Each row was made from one walk, in order. Every step used is in the known rows, and no mark comes twice. Write each row's walk.
Known rows:
betek, tinusag: [-1.481  0.508  1.275 -0.255  0.939  1.510  0.111 -1.149 -1.014  0.194
 -0.367  0.579 -1.105  0.066 -0.330 -0.319  0.672 -0.017  0.185  0.690
 -0.009  0.020 -0.145]
betek, kalelaf, tinusag: [ 0.404 -0.445  2.513  0.302  0.499  1.153 -0.350  1.258 -0.211  1.027
 -0.387 -0.807 -0.131  0.060  0.217 -0.369  0.815 -0.174 -0.475 -1.419
 -0.110 -0.647  0.194]
pokuze, kalelaf: [-0.729 -0.531 -1.073  0.066  0.270 -1.325 -0.291 -0.102 -0.208 -0.040
  0.331  0.068 -0.132  0.035  0.369  0.297 -0.597  0.010  0.364  0.003
 -0.292  0.497 -1.780]
kalelaf, tinusag, pitut, pokuze, savut, betek: [-3.074 -1.207  0.503  0.166  0.669  1.695 -1.012 -1.023 -0.281 -0.940
  1.597  2.824 -0.235  0.669  0.451 -1.276 -0.387  1.001  0.102 -1.124
  0.374  0.161 -0.121]
pitut, pokuze, kalelaf, savut, betek: [ 0.726 -1.259 -0.474  0.504 -0.683 -0.439 -1.008 -0.455 -0.510 -2.737
  0.869  0.103 -0.572  0.291  0.364 -0.282  0.103  0.841 -0.267  0.809
  1.369  0.592 -0.048]
kalelaf, savut, betek, pitut: [ 2.735  0.969 -0.524  0.067  0.043  1.494 -0.420  0.402 -0.347 -2.971
  0.780 -2.363 -3.477  0.245  0.091 -0.336 -0.780  0.452  0.098  0.207
  1.450  0.380  1.870]
pokuze, savut, betek: [-0.629  0.353 -1.392  0.318  0.329  0.757 -0.338 -0.550 -0.386 -2.037
  0.985  0.104 -0.990  0.430  0.179 -0.430 -1.093  0.798  0.669  0.415
  0.160  0.481  0.575]
pokuze, tinusag: [-0.390  0.668 -1.091  0.081  0.133  0.251 -0.119 -1.044  0.081  1.350
  0.267  1.261 -0.512  0.049  0.110 -0.408  0.972  0.304  0.490 -1.190
  0.149 -0.124  0.224]
savut, kalelaf: [ 0.897  0.609 -1.948 -0.185 -0.750  0.512  0.368 -0.410 -0.053 -0.309
 -0.884  0.193 -0.122  0.077 -0.487  0.186 -0.811 -0.220 -0.229 -1.539
  0.254  0.375  0.207]
kalelaf, savut: [ 1.773  0.073  0.586 -0.236 -1.025  0.324 -0.736  0.771 -0.599 -1.459
  0.169 -0.718 -0.477  0.015  0.206  0.104  0.197  0.382 -0.048  0.202
  0.897 -0.055  0.845]
betek, tinusag, pitut, pokuze, kalelaf: [-5.743 -0.833  0.816 -0.695  1.377  0.180 -0.623 -2.691 -0.507  0.274
  0.342  2.194 -0.909  0.316  0.323 -0.574  0.412  0.074  0.157 -0.058
 -0.530  0.459 -3.013]
pokuze, tinusag, pitut, kalelaf, savut: [-1.386  0.094  0.586 -0.866 -0.469  0.711 -1.294 -0.663 -0.058 -0.542
  0.628  2.380 -1.392  0.012  0.944 -0.138  1.275  0.636  1.240 -2.237
  0.974  0.048  0.177]
tinusag, savut, kalelaf: [-0.095  0.962 -2.628 -0.205 -1.235  1.078 -0.030 -0.721  0.162  0.055
 -0.079 -0.321  0.478  0.247 -0.465  0.011 -0.956  0.470  0.568 -1.647
 -0.013  0.361 -0.419]
savut, betek, pitut, kalelaf: [ 0.476  0.286 -0.438  0.194  1.288  1.609 -0.038  0.204  0.439 -1.376
  0.331 -0.805 -2.572  0.044 -0.099 -0.097 -0.196  0.105  1.016 -0.562
  0.908  0.306  1.041]
pokuze, tinusag, savut: [-1.435  1.126 -1.935  0.041 -0.367  0.818 -0.476 -1.362  0.239  1.708
  1.090  0.843  0.027  0.227  0.155 -0.554  0.832  1.001  1.297 -1.190
 -0.129 -0.127 -0.452]
kalelaf, savut, tinusag: [ 1.509 -0.683  1.502 -0.360 -1.252 -0.393 -1.318  0.054  0.126 -1.323
 -0.347 -0.948 -0.396  0.061 -0.061  0.282 -0.671  0.258  0.332  1.485
  0.874 -0.213  0.127]
betek, tinusag, savut: [-2.429  0.886  0.582 -0.254  0.514  2.077 -0.313 -1.427 -0.878  0.545
  0.464  0.046 -0.561  0.253 -0.257 -0.445  0.554  0.645  1.060  0.613
 -0.300  0.009 -0.800]
pokuze, betek, kalelaf, savut, tinusag: [ 0.785 -0.623  1.817 -1.119 -1.089 -0.681 -1.449 -0.986 -0.279 -1.655
 -0.808 -1.083 -1.283 -0.054  0.310  0.377 -0.861 -0.414  0.465  0.320
 -0.230 -0.185 -0.522]
betek, pitut, kalelaf, tinusag: [ 1.089 -0.436  1.288 -0.041  1.257  2.549 -0.668  1.825  0.065  1.556
  0.056  0.366 -0.969 -0.065 -0.167 -0.067  0.719  0.137  0.991 -1.929
  0.631 -0.468  0.549]
pitut, kalelaf, pokuze, savut, betek: [-0.369 -1.106  0.025  0.637  1.075  2.001 -0.843  1.059 -0.928 -1.386
  0.907  1.848  0.055  0.241  0.451 -0.140  0.305  0.933  1.634 -0.993
  0.880 -0.066  1.078]
savut, betek: [ 0.699 -0.020 -0.296  0.623  0.236  0.127  0.387 -0.618 -0.173 -2.008
  0.477 -0.030 -1.193  0.146  0.119 -0.267 -0.654  0.185 -0.126  0.610
  0.626  0.520  0.853]
kalelaf, pokuze: [ 0.638 -0.848  0.635  0.405  0.484  0.706 -0.215  1.044 -0.747  0.456
  0.202  0.864  0.592 -0.004  0.179 -0.024  0.591  0.100  0.099 -0.825
  0.399 -0.443  0.540]
kalelaf, tinusag, savut, betek: [ 0.864 -0.393  0.212  0.951 -0.053  1.674 -0.249  0.149 -0.646 -0.646
  1.544  0.660 -0.202  0.347  0.151 -0.725 -0.483  1.080  0.465 -0.259
  0.792  0.242  0.461]
pitut, pokuze, kalelaf: [-1.787 -1.236 -0.818  0.140  0.159 -0.936 -0.666 -0.568  0.299  0.717
  0.280  0.725  1.054  0.131  0.044 -0.118  0.454  0.247 -0.032  0.106
 -0.133  0.109 -1.757]
pokuze, savut, betek, kalelaf, tinusag, pitut: [-2.849 -0.134  1.357  0.026  1.128  1.489 -0.746 -0.220 -0.388 -1.595
  1.062  0.111 -1.843  0.610  1.017 -1.041 -0.975  0.400  0.254 -1.852
 -0.356  0.209 -0.353]
betek, tinusag, pitut, pokuze, savut: [-6.416  0.068  0.826 -1.074  1.222  2.136 -1.090 -2.564 -0.470  0.186
  0.550  2.264 -0.531  0.575  0.004 -1.030  0.574  0.601  0.621 -0.371
 -0.701 -0.041 -1.416]

Write each row's walk:
[-0.299  0.352 -1.161  0.568 -0.260  0.642 -0.015 -0.837  0.031 -1.597
  1.317 -0.480 -0.573  0.321  0.150 -0.451 -0.715  0.887  0.699  0.573
  0.365  0.552  0.109]  tinusag, savut, betek
[ 2.091 -0.188 -0.465  0.177 -0.531  1.514  0.142  0.492 -0.609  0.728
 -0.669  1.300  0.190  0.078 -0.481 -0.058 -0.477 -0.014 -0.460 -2.522
  0.691  0.062  0.486]  savut, kalelaf, tinusag
[-3.804  0.379  1.580 -0.852  1.227  1.152 -0.042 -2.107 -0.829 -0.392
  0.090  1.349 -1.895  0.192  0.257 -0.509 -0.035 -0.171  0.169 -0.115
 -0.440  0.350 -1.127]  betek, tinusag, pitut
[ 0.366 -1.725  0.784 -0.371  0.483  0.701 -0.599  0.381 -1.288  0.338
  0.097  3.680  0.649 -0.341  0.403  0.548  0.707 -0.108  1.492 -1.952
  0.160 -0.227  0.081]  pitut, kalelaf, pokuze, betek
[-2.593 -0.664  1.493 -1.531 -0.820  0.073 -1.360 -1.696 -0.177 -1.767
  0.098  0.849 -1.049  0.131  0.763 -0.389  0.391 -0.211 -0.280 -1.580
 -0.385 -0.122 -0.781]  tinusag, pitut, pokuze, betek, kalelaf, savut
[-0.080 -0.143 -0.513  0.722  0.714  3.071 -0.699 -0.153  0.350  0.541
  1.583 -0.261 -0.931  0.526 -0.414 -1.246  0.219  1.162  0.405 -0.843
  0.896 -0.241  0.742]  kalelaf, tinusag, savut, betek, pitut, pokuze
[-0.459 -0.238 -0.251 -0.428 -0.289  1.064  0.040 -0.395 -0.485  0.140
 -0.247  2.201 -0.577  0.190  0.082 -0.285 -1.203 -0.173 -0.437 -3.140
  0.305  0.398 -0.508]  savut, kalelaf, tinusag, pitut
[-4.166  0.250 -2.428 -1.010 -0.439  1.160 -0.813 -1.853  0.406 -0.264
  0.010  1.843  0.425  0.572 -0.179 -0.544 -0.926  0.389  0.161 -2.550
 -0.466  0.294 -1.068]  tinusag, pitut, pokuze, savut, kalelaf
[-1.389 -0.858  1.781 -0.263  0.458  0.489 -0.348  0.053 -0.368  0.420
  0.676  2.030 -0.471  0.133  0.594 -0.465 -0.408  0.031 -0.160 -1.561
 -0.002  0.059 -0.678]  kalelaf, tinusag, pitut
[ 0.118 -0.337  0.496  0.349 -0.312  1.572 -0.635  0.743 -0.388  1.347
  1.055  0.674  0.937  0.214  0.044 -0.421  0.152  0.906  0.635 -0.812
  0.157 -0.308 -0.372]  kalelaf, tinusag, savut
[-2.769 -1.060 -0.133 -0.318 -0.222  0.333 -1.597 -1.206  1.006  0.763
 -0.064  0.594  1.374  0.430 -0.517 -0.367 -0.233  0.628  0.784  0.969
 -0.277 -0.598 -1.020]  pitut, pokuze, savut, tinusag
[-4.216 -0.352 -0.004 -1.031  0.213 -0.598 -1.314 -1.577  0.693 -0.510
  0.478  0.697 -0.532  0.433  0.383 -0.205 -2.065  0.277  1.196  0.205
 -0.917  0.152 -2.040]  pokuze, savut, tinusag, pitut
[-3.304 -0.693  1.747 -1.170  1.550  1.275 -0.272 -2.272 -2.314 -0.256
  0.489  4.084 -1.769  0.022  0.619 -0.297 -0.196 -0.384  0.770 -1.488
 -0.516  0.243 -1.183]  kalelaf, pokuze, betek, tinusag, pitut
[-4.947  0.122  1.047 -0.647  1.823  2.375 -0.659 -2.031 -0.963 -2.308
  0.784  2.449 -2.427  0.418  0.500 -0.604 -0.308  0.655  1.739 -0.215
  0.043  0.711 -0.616]  pokuze, savut, betek, tinusag, pitut, kalelaf
[-1.749 -0.212  0.560 -0.527  0.803  2.247 -0.513 -1.596 -2.370  0.761
  0.869  2.834 -0.254  0.101  0.088 -0.251  0.363  0.470  1.646 -0.938
 -0.429 -0.117 -0.737]  kalelaf, pokuze, betek, tinusag, savut
[ 0.466 -0.100 -2.588 -0.490 -0.942  1.223 -0.273 -0.977 -1.364  0.288
  0.273  2.393  0.707  0.117 -0.093  0.237 -1.104  0.268  1.132 -3.078
 -0.165  0.238 -0.449]  tinusag, savut, kalelaf, pokuze, betek
[-1.432  0.214  0.761 -0.852  0.769  1.016  0.023 -2.396 -1.798 -0.049
 -0.179  2.402 -1.493 -0.094 -0.120 -0.039 -0.012 -0.315  0.655  0.008
 -0.545  0.339 -0.642]  pokuze, betek, tinusag
[-1.440  0.045 -0.864  0.186  0.029  0.695 -0.527 -1.547  0.553  1.992
  0.213  2.003  0.616  0.159 -0.275 -0.797  2.052  0.508  0.066 -1.134
  0.361 -0.545  0.305]  pitut, pokuze, tinusag
[-1.825  0.165 -1.300 -0.691 -0.155  1.702 -0.646 -0.320 -0.657  0.064
  0.316  2.269 -0.385  0.502  0.156 -0.451 -1.619  0.367  0.338 -3.372
 -0.197  0.385 -0.787]  pokuze, savut, kalelaf, tinusag, pitut
[-1.473 -0.612 -1.205  0.190  0.718  1.586 -1.374  0.405  0.343  2.463
  1.482 -0.239  0.146  0.442 -0.154 -0.641  0.252  1.031  0.884 -1.453
 -0.071 -0.264 -1.954]  betek, pitut, pokuze, kalelaf, tinusag, savut
[ 1.153 -0.669  0.525 -0.701  1.026  2.020 -0.672  0.529 -0.701  1.312
  0.239  2.239 -1.392 -0.223 -0.009  0.172  0.099 -0.137  1.478 -2.550
  0.153 -0.173  0.078]  pokuze, betek, pitut, kalelaf, tinusag
[-2.108  0.876 -0.005  0.120  1.312  2.306 -0.231 -1.712 -1.414 -1.865
  0.629  0.668 -2.072  0.488 -0.083 -0.722 -0.443  0.741  0.854  0.950
  0.120  0.529  0.418]  pokuze, savut, betek, tinusag
[-0.509 -1.024 -0.297  0.232  1.187  1.114 -0.955  0.617  0.138  2.093
  0.610  0.240 -0.451  0.253 -0.192 -0.501  0.408  0.326  0.086 -1.376
  0.222 -0.275 -1.216]  betek, pitut, pokuze, kalelaf, tinusag
[-1.576  0.653 -0.276  0.278  0.675  0.977 -0.438 -0.303  0.047 -2.081
  0.360 -1.844 -1.370  0.476  0.407 -0.568 -0.630  0.385  0.403 -0.230
 -0.365  0.184  0.399]  pokuze, savut, betek, kalelaf
[-1.429  1.476 -1.413 -0.481 -0.248  2.570  0.066 -1.902 -0.924  0.360
 -0.453  0.268 -0.663  0.318 -0.806 -0.270 -0.212  0.426  0.762 -1.109
 -0.030  0.365 -0.617]  betek, tinusag, savut, kalelaf
[ 0.905 -0.145  2.349 -0.004  0.349  2.574 -0.605 -0.405 -1.574 -3.114
 -0.034  0.783 -2.297  0.030  0.076 -0.091  1.086  0.641  0.834  0.855
  1.823  0.362  1.608]  pitut, kalelaf, savut, betek, tinusag
[-1.255  0.992 -1.787 -0.127  0.838  1.692 -0.582 -1.334  1.000  2.425
  0.333  0.385 -1.112  0.247 -0.476 -0.927  1.654  0.395  0.390 -1.659
  0.325 -0.622  0.449]  betek, pitut, pokuze, tinusag
[-2.621  0.399 -1.635  0.137 -0.496  1.315 -0.876 -1.853  0.770  2.352
  1.006  1.544  1.204  0.333 -0.207 -0.940  1.896  1.192  0.907 -1.083
  0.058 -0.514 -0.394]  pitut, pokuze, tinusag, savut
[-4.003 -0.123  0.868 -0.147  2.077  2.477 -0.555 -1.568 -1.927 -2.012
  1.273  2.340 -2.252  0.616  0.663 -0.973 -0.561  0.672  0.995 -0.663
  0.119  0.377 -0.125]  kalelaf, pokuze, savut, betek, tinusag, pitut
